What can hang from each mark:
M: L
X: E H
E: X
L: E H M
T: F H M Y
H: L T X
F: T
Y: T

Known rows, with every way that one mark hangs from another:
L{E H{T X}}: [ 0.67 -0.33 -2.78 -5.06 -1.46  0.27 -0.10  1.93  1.20  1.65  0.26  3.47
 -0.99 -3.08  3.37 -0.77 -1.43  2.25  1.00  0.09 -0.19 -1.01  2.24  2.61]
Y{T}: [-1.62  2.84 -3.78  2.69 -0.57  0.45 -0.02 -0.09  0.22  1.10  0.75  1.45
  1.35  1.18 -1.61  0.37  0.57 -0.88 -0.32  1.63 -0.19  1.04 -1.59  1.82]
H{T{F Y}}: [-0.17 -0.20  1.01 -0.87 -1.56 -1.70 -0.35 -4.06  0.94  1.74 -0.82  1.44
  1.95  0.81 -1.20 -0.58 -1.66  0.70 -1.20 -2.28 -0.50 -1.89 -4.08 -2.35]
X{E H{L{M}}}: [-1.48 -0.79  0.10  2.01  5.42 -0.98 -0.20 -1.97 -1.50 -2.83 -4.82 -2.82
  0.56 -1.23 -1.28 -1.42  1.52 -2.89 -0.37  0.73  0.31  3.63 -0.54 -0.73]
M{L{H{T X}}}: [ 3.25  1.67  0.57  3.17  0.08 -2.23 -0.67  1.82  1.75 -0.47  0.75  1.76
  1.04 -4.95  1.99  1.34 -2.76  4.36  0.39  0.85 -0.23  2.39  2.98  2.06]
M{L{E{X} H}}: [ 2.46  1.66  0.62 -0.06  1.32 -0.05 -2.48 -0.36  0.55  0.03  1.98  1.87
 -1.22 -1.79 -0.30  0.56 -2.94  1.97  0.17  0.46 -0.48  2.96  3.18  3.18]
L{E H{T X} M}: [-0.22 -1.21  0.83 -7.08 -2.76  1.77  1.58  2.28  2.17  0.17  0.26  3.20
 -3.36 -2.15  3.40 -0.66 -1.04  1.73  2.36 -1.57 -3.73  0.38  1.60  3.59]
L{M}: [-1.35  0.13  1.81  0.65 -4.70  1.60  1.22 -0.08  0.33 -2.01  0.63 -0.97
 -1.68  1.83 -1.25 -1.01  0.38  0.90  1.66 -1.04 -4.00  2.95 -0.18  0.33]
T{F M{L} Y}: [ 2.20  1.54  4.46  0.05  0.57 -2.52 -1.16 -0.46 -1.26  0.62  2.29  0.71
  2.36  1.36 -0.10  0.87  0.37 -0.03 -0.72 -1.32  1.92  0.18 -4.27 -3.27]
L{E}: [-0.37  0.72 -2.51 -2.40 -2.73  1.10  0.24 -1.80 -0.04  1.45  1.55  1.48
 -1.29  1.39 -0.29 -2.49  0.50  0.84  1.44 -0.48 -0.32  0.03 -0.01  0.41]
H{L{M} T{Y} X{E}}: [ 1.23 -0.45  0.91 -2.88  0.44 -1.49  2.05 -3.94  3.77  2.97 -3.81  0.34
 -0.20 -1.69  1.93 -0.21 -0.63  2.02  1.41 -1.61  0.06  1.20 -1.12  0.03]
X{E H{L}}: [-1.02 -0.33 -1.71  3.12  6.09 -1.70 -0.97 -2.14 -1.96 -2.08 -4.86 -2.70
  1.82 -1.66 -1.29 -1.50  1.29 -2.71 -1.02  1.56  2.09  2.97 -0.26 -1.14]
Y{T{F H M{L{E}}}}: [ 1.31  1.48  0.03  0.83  3.08 -0.99  1.21  0.14 -1.54  0.98  2.76  0.10
  2.44  3.20  0.17 -0.15  3.55 -3.88 -0.50  1.51  1.40 -4.09 -3.42 -0.97]
Y{T{F H M{L}}}: [ 1.25  1.60  0.20  2.62  2.84 -1.32  0.95  0.50 -1.74  0.30  2.41 -0.66
  3.14  2.98 -0.13  0.30  3.39 -3.72 -0.86  1.93  1.42 -3.56 -3.30 -1.29]
L{E M}: [-1.26 -0.12  1.14 -4.45 -3.96  2.57  1.85 -1.40  0.92 -0.06  1.50  1.17
 -3.64  2.31 -0.30 -2.34  0.86  0.42  2.79 -2.17 -3.85  1.46 -0.70  1.32]
X{E H{T{F Y}}}: [ 0.33 -0.48  0.49  2.38  5.78 -3.60 -0.19 -1.36 -2.64 -1.77 -5.21 -1.10
  0.64 -2.66 -0.92 -0.91  0.66 -1.72 -1.68  0.16  1.57  0.49 -3.99 -2.05]
X{H{T}}: [-3.20 -1.34 -2.19  4.43  1.36 -0.74 -1.36  1.61  0.48 -3.50 -2.27 -0.80
  1.21 -2.65 -0.27  0.15 -0.70 -0.10 -1.37  0.88  0.13 -0.97  0.75 -1.02]
M{L}: [ 2.47  2.42  0.83  5.14 -0.80 -1.62 -0.49 -0.82  0.89 -0.61  1.65  0.38
  0.84 -1.86 -0.62  0.08 -1.46  3.38  0.65  0.43 -0.36  3.16  1.30  0.49]
X{H{T{F}}}: [-2.52 -1.19 -1.12  3.53  1.54 -1.29 -0.81 -0.10 -0.40 -2.87 -1.70 -0.91
  1.62 -1.48 -0.79 -0.68 -0.78 -0.29 -1.45  0.29  0.07 -2.31 -1.25 -1.95]
F{T{H{X{E}} M{L}}}: [ 3.10 -0.48 -0.64  5.15  0.84  0.00  3.09  3.20 -3.22  1.22  0.60 -3.66
 -1.49 -0.13 -0.52  0.84  2.34 -0.63 -0.57  2.21  4.06 -2.07  3.20 -1.06]
E{X{H}}: [-1.90  0.03 -2.45  5.01  0.26  1.02 -3.48  0.97 -1.68 -3.08 -0.22 -3.21
 -2.68  1.21 -3.30  0.72 -1.98  0.56 -1.39  2.36  0.23  0.37  2.50  0.77]
L{H{T X} M}: [-0.32 -0.98  1.46 -1.98 -3.52  0.76  0.92  3.59  1.59 -1.82 -0.63  1.05
 -1.40 -2.61  2.40  0.71 -1.54  2.29  1.22 -0.47 -3.88  1.93  2.10  2.55]
T{M}: [-1.33 -0.40 -1.59  3.01 -3.33  0.12  0.49  3.20 -0.83 -1.07  0.41 -2.25
  1.98  1.23  0.59 -0.79  2.80 -1.47 -0.09  1.86  2.00  1.37  2.25 -1.78]

Rows:
[ 0.80  1.32  2.28  1.90 -0.01 -1.36 -2.22  2.97  0.44 -0.79  1.13  1.07
  1.68 -0.87  1.01  2.44  0.53  0.29 -0.70 -0.25  2.10  2.88 -0.25 -1.36]	T{M{L} Y}
[-2.82 -1.52 -0.72  2.24  1.32  1.17 -2.48 -3.01  0.59 -1.76 -1.43 -3.26
 -1.31  2.22 -3.43  0.08 -2.53 -1.09 -1.59  0.64 -0.66 -0.91  1.56  0.13]	E{X{H{L{M} T{F}}}}
[-2.36 -1.18  1.35 -3.94 -0.80  2.86 -0.86 -0.87  1.13 -1.34  0.13  0.44
 -5.84  1.96 -1.40 -0.23 -1.17 -0.20  1.06 -1.79 -3.41  0.15 -0.09  2.15]	L{E{X{H{T{Y}}}} M}
[-2.50 -0.90 -0.09  2.23  2.26 -1.42 -2.13 -0.12 -0.19 -2.67 -1.70  0.33
  1.38 -1.65 -0.83  0.52 -1.38 -0.09 -1.84 -0.67 -0.05 -2.00 -2.77 -2.12]	X{H{T{F Y}}}
[ 0.06 -0.73  0.36 -0.24 -0.18  2.34  0.21 -1.00 -1.22  2.06  1.05 -0.96
 -1.88  2.10 -2.40  2.09 -0.68  0.06 -1.03 -1.22  0.84 -2.66 -0.06 -0.94]	F{T{H{L{M} X} Y}}
[ 0.32  0.06  1.00 -6.82 -3.06  2.34  0.79  3.14  0.36 -0.55  1.82  2.77
 -4.12 -1.05  2.72 -0.67 -0.56  2.30  2.93 -1.10 -3.79  1.70  1.22  3.71]	L{E H{X} M}
[ 2.52  0.85  0.33  3.57  0.18 -1.98  0.55  4.76 -0.91 -1.10  0.02 -1.23
  1.57 -2.71  2.51  0.39  1.76  0.23  0.32  2.52  2.69  3.43  3.43  0.14]	T{M{L{H{X{E}}}}}
[-0.19  0.20  0.44  1.92  0.20  1.37 -0.59  2.17 -1.19  1.74  0.56  0.40
 -0.29 -0.96 -2.12  3.07 -1.28 -0.89 -2.11 -0.25  2.81  2.00  2.20  0.37]	F{T{M{L{H}} Y}}
[-2.08 -2.07  1.61 -7.66 -1.88  2.53  0.29  0.11  2.08 -0.40 -0.55  3.09
 -1.68 -0.70  1.50 -0.95 -1.00 -1.44  0.94 -2.45 -4.48  1.60  1.22  2.93]	L{E H{T} M}
[-0.19  0.11  0.20  0.16  0.45  1.72 -0.48  1.73 -0.97  2.38  0.86  1.11
 -0.92 -0.80 -1.77  2.65 -1.18 -0.99 -1.70 -0.65  2.85  1.50  2.11  0.68]	F{T{M{L{E H}} Y}}
[ 1.53 -0.68 -1.66 -1.38 -0.15  0.32 -0.02 -1.30 -0.31  0.43  2.02 -1.50
  0.68  2.60  1.61 -1.40  2.12  0.58  1.07  0.82  0.77 -5.03  0.46 -1.96]	T{H{L{E} X}}
[-0.02 -0.04 -1.24  4.91 -1.45  1.37  1.91  1.38 -1.09  1.86  0.67 -1.98
 -0.37 -0.19 -2.37  0.96  0.06 -0.65 -1.04  1.02  2.99  1.23  3.90  0.01]	F{T{M{L}}}
[ 0.23 -0.57  2.02 -4.30 -1.59 -0.77  1.36 -5.49  4.33  3.23 -0.55  1.16
  0.83  0.67  1.19 -0.25 -2.09  2.92  1.31 -2.96 -1.15 -2.51 -3.09 -1.32]	H{L{M} T{F Y} X}
[-0.02  0.63 -0.76 -0.58 -3.42  1.01  1.41 -1.87  2.71  0.96  0.88 -0.97
 -0.38  0.84  1.09 -0.85 -0.52  3.58  2.75 -0.10 -1.13  0.92  1.41  0.46]	H{L{M} X}
[ 1.56  2.05 -1.91  4.28  1.76 -1.05  1.08  4.48 -0.46 -0.27  2.19 -0.40
  1.52  0.36  1.99  1.58  3.39 -1.26  0.14  3.36  2.05 -2.56 -0.22  0.44]	Y{T{H{X} M{L}}}
[ 1.20  0.37 -0.03 -2.22 -1.26 -1.43 -1.43  1.58 -0.08  0.52 -0.04  2.45
  1.14 -2.51  1.71  0.96 -2.59  2.79 -0.62 -0.33 -0.39 -0.64 -0.79  0.54]	L{H{T{F Y} X}}
[-0.15 -0.56 -0.11  1.46 -0.14  1.90 -0.69 -0.29 -2.86  1.27  0.96 -0.83
 -1.28  2.15 -3.61  1.91 -0.44 -1.03 -2.25 -0.85  1.21 -2.41 -0.51 -1.44]	F{T{H Y}}
[ 2.35  1.39 -1.65  0.44 -0.81 -1.23 -0.50  3.46 -2.39 -0.61 -0.74  0.29
 -0.14 -2.95  1.63 -0.15 -0.42  2.42  0.56  2.05  0.48  3.07  1.75  1.76]	L{H{X{E}}}
[ 5.35  0.00  1.19  4.99  1.70 -3.12  2.14  5.53 -2.76 -1.96  0.96 -4.00
  0.52 -0.77  3.78 -0.11  5.08 -0.04  1.00  3.46  3.45 -2.33  1.91 -2.51]	T{H{X{E}} M{L}}
[ 0.24  1.82 -1.13  1.31  1.41 -0.50  0.47 -1.81 -2.33  0.74  2.11 -0.06
  2.23  4.16 -1.85 -0.60  2.17 -2.71 -0.90  1.15 -0.35 -4.21 -5.04 -1.00]	Y{T{F H}}
[-2.64 -0.80 -0.03 -4.90 -1.66  2.78  0.07 -5.91  3.01  1.56  0.34  0.47
  0.65  3.16 -0.97 -2.21 -0.02 -1.36  1.47 -2.16 -2.12  1.68  0.57  0.23]	H{L{E M}}
[-2.40 -1.82  3.19 -5.02 -0.33  0.29 -0.33 -8.64  4.16  2.37 -1.72  1.01
  3.24  2.78 -1.60 -0.71 -1.98 -1.61 -0.79 -4.25 -2.25 -0.73 -3.62 -2.22]	H{L{M} T{F Y}}
[-4.65 -2.60 -0.94 -0.87  2.44  1.17 -1.05 -2.23  3.02 -2.07 -2.51 -0.01
  1.16 -1.02 -0.02 -0.58 -0.64 -1.99 -0.57 -1.04 -1.14 -0.91  0.86 -0.39]	X{H{L{E M} T}}
[ 1.68  0.28 -1.22  4.20 -0.07  0.44  2.40  2.78 -2.12  2.06 -0.23 -1.86
 -1.11 -1.93 -1.10  1.09  0.22 -0.15 -0.73  1.77  3.74  1.98  4.15  0.86]	F{T{M{L{H{X{E}}}}}}
[ 0.15  0.30  1.69 -1.65 -3.80  1.32  0.17  4.50 -0.16 -2.56  0.92  0.66
 -2.12 -1.54  1.72  0.65 -1.06  2.77  1.84  0.01 -3.94  3.22  1.72  2.75]	L{H{X} M}
[-1.05  0.28 -1.44 -1.60  2.84  0.32  0.72 -2.08 -1.05  1.87  1.75 -0.52
  3.87  5.09 -0.38 -0.85  3.98 -5.90 -0.96  1.16  1.77 -4.77 -3.42 -1.72]	Y{T{F H{L{E}} M}}
[-2.72 -1.58 -1.35 -5.90  0.65  0.76 -1.67 -7.31  5.06  3.92 -1.90  2.95
  3.00  0.86 -0.13 -0.64 -1.74 -1.45 -0.94 -3.02  0.49 -0.89 -0.64 -0.83]	H{L{E} T{Y}}
[ 5.42  1.28  3.42 -1.38  1.83 -3.34 -0.15 -1.33 -5.12  0.38  1.71 -0.92
 -0.48  2.97  0.11 -0.50  1.85  1.51  0.06 -0.83  0.83 -5.42 -7.71 -4.32]	T{F H{X{E}} Y}
[-2.43 -1.41  0.59 -3.00 -1.29  2.96  0.08 -0.87  1.07 -1.40  0.11 -0.49
 -5.65  1.95 -1.30 -1.10 -0.71 -0.42  1.38 -1.13 -3.39 -0.02  0.94  2.20]	L{E{X{H{T}}} M}
[ 1.50 -0.25 -0.74 -1.11  0.30 -1.87 -0.55  4.47 -0.54  0.04 -2.46  1.13
  0.99 -3.97  3.16  1.17 -0.24  0.68 -0.66  1.24  1.70  1.88  1.50  0.94]	L{H{T{M Y} X{E}}}
